Each row was made from one small tree. Brackets hold a mark, then the marks that hang from it, in alphabetical order. Every link used is in the known rows. Write each row's tree.
In the rows, 128 means zero.
Known rows
{lipob {nosa {kepapof molimiv}}}: [109  85 140 117 117 134 139 143 125 158 147 134 128 172 119 172 105  89
 190 120]
{nosa {kepapof {molimiv {bafu {nika kazul}}}}}: [131 123 112 139  96 154 118 136 135 193 109 135 129 183 168 124 118 106
 141 109]
{kepapof {molimiv bafu degutem} nosa}: [124 166 118 180 116  89  77 114 142  67 134 134 138 146 127 116 127  96
 118 115]
{lipob {nosa {kepapof {molimiv degutem}}}}: [107 115 134 119 111 136 137 147 122 105 145 138 125 158 115 171 108  88
 189 125]
{nosa {kepapof {molimiv {bafu {nika kazul}} degutem}}}: [128 156 108 142  91 158 117 140 131 133 108 140 126 168 165 124 118 104
 140 113]
{vevag {bafu {nika kazul}}}: [153 127 140 120 143  92 111 138 109 224 108 130 142 135 193 162 123 132
 111 147]
{kepapof {molimiv {degutem nika}}}: [126 177 155 159  98 132 136 127 154  37 135 120 133 120 105  99 130 121
 117 105]
{nika kazul}: [129 135 133 132  99 118 126 126 119 206 125 130 128 126 170 138 127 132
 104 149]
{kepapof nosa}: [127 128 140 152 132 105  74 112 120 140 133 126 132 151 136 137 126 116
 153 162]
{molimiv bafu {degutem {nika kazul} {nosa kepapof}}}: [129 210  99 124  56  86 128 142 115  55 139 123 119 118 132  59 126 120
  51 114]
{vevag bafu}: [152 118 135 113 165  78 132 133 129 161 126 130 145 135 134 150 130 137
 125 130]
{degutem molimiv {nosa kepapof}}: [133 161  57 105 110 101 145 130 130  68 144 126 127 131  92 146 115 121
 180 197]
{kepapof molimiv nosa}: [126 123 137 175 130 103  82 104 150 144 137 125 140 169 126 136 124 107
 175 135]
{nosa {kepapof {molimiv bafu}}}: [131 116 110 134 117 145 134 130 151 136 124 135 132 184 117 115 122 110
 152  95]
{lipob {nosa {kepapof {molimiv {bafu nika}}}}}: [109  93 126 121 111 138 119 155 114 149 136 136 124 170 142 158 104  77
 150 100]
{degutem {nosa kepapof}}: [131 136  72 108 119 106 136 132 127 105 137 125 123 154 106  99 116 121
 179 120]
{lipob nosa}: [106 101 144 112 120 105 129 145 103 141 151 131 124 118 131 169 113 101
 122 133]
{donuk kazul}: [107 130 134 124 100 121 121 119 131 200 125 130 122 129 120 133 128 123
 126 141]
{molimiv bafu {degutem {nika kazul} nosa}}: [127 219 101 139  59  60 126 137 115  42 145 120 123  81 136  56 131 125
   7 103]

Write each row's tree
[127 201 150 142  64 107 122 139 115  75 131 126 124  95 152  86 135 125
   7 121] -> {molimiv bafu {degutem {nika kazul}}}
[125 189 157 189  73  84  77 114 137  96 139 123 136 137 148  98 130 105
  66 127] -> {kepapof {molimiv bafu {degutem {nika kazul}}} nosa}
[127 151 104 139 111 165 119 142 137  77 110 137 127 170 134 115 119  99
 158  97] -> {nosa {kepapof {molimiv {bafu nika} degutem}}}
[129 197 111 119  89 114 135 139 125   4 140 117 120 125  94  71 124 124
 137 124] -> {molimiv {degutem nika {nosa kepapof}}}
[107 122 123 123 105 140 119 158 110  94 134 140 123 158 139 156 105  75
 149 107] -> {lipob {nosa {kepapof {molimiv {bafu nika} degutem}}}}
[132 159 113 115  92 108 135 137 129  72 146 109 122 146  96  67 120 129
 137 116] -> {degutem nika {nosa kepapof}}
[127 195 145 139  87 115 124 143 122  12 134 123 124  97 117  77 137 122
  27 105] -> {molimiv bafu {degutem nika}}
[131 196 102 128  86  73 142 128 132  19 158 108 129  82  84 108 125 132
  89 184] -> {degutem molimiv nika nosa}
[133 189 147 138  57  99 133 133 121 116 141 120 131  89 143 135 134 132
   9 197] -> {degutem {molimiv bafu} {nika kazul}}
[127 175  72 112 113 113 135 136 123  34 133 130 121 133 106  99 120 117
 173 126] -> {molimiv {degutem {nosa kepapof}}}
[129 201 113 122  64 106 134 136 118  67 138 119 119 124 129  79 122 127
 116 140] -> {molimiv {degutem {nika kazul} {nosa kepapof}}}
[131 154 111 134  91 107 142 127 151  74 149 109 129 160  86  66 120 121
 156  96] -> {degutem nika {nosa {kepapof molimiv}}}
[124 174  76 150 116  89 138 121 152  35 142 129 133 116 101  96 122 114
 151  90] -> {kepapof {molimiv {degutem nosa}}}
[110  98 131 124  91 130 118 152 107 205 133 138 125 169 172 167 103  82
 131 117] -> {lipob {nosa {kepapof {molimiv {bafu {nika kazul}}}}}}
[128 144 118 135 118 162 139 130 149  87 122 136 130 172 110 130 121 112
 204 121] -> {nosa {kepapof {molimiv degutem}}}
[135 190  87 114  73  86 141 138 129  23 152 114 126 118  84  96 123 121
  81 168] -> {degutem {molimiv bafu} nika {nosa kepapof}}
[124 188  65 158  89  84 115 131 132  82 126 134 129 112 157  89 121 104
  83  81] -> {kepapof {molimiv {bafu {nika kazul}} {degutem nosa}}}
[129 160 149 140  97 164 140 133 150  62 127 124 128 167 102 106 125 115
 174 119] -> {nosa {kepapof {molimiv {degutem nika}}}}
[133 175  47 113  81  96 121 140 110 113 129 130 124 127 149 138 114 111
 112 186] -> {degutem {molimiv {bafu {nika kazul}}} {nosa kepapof}}
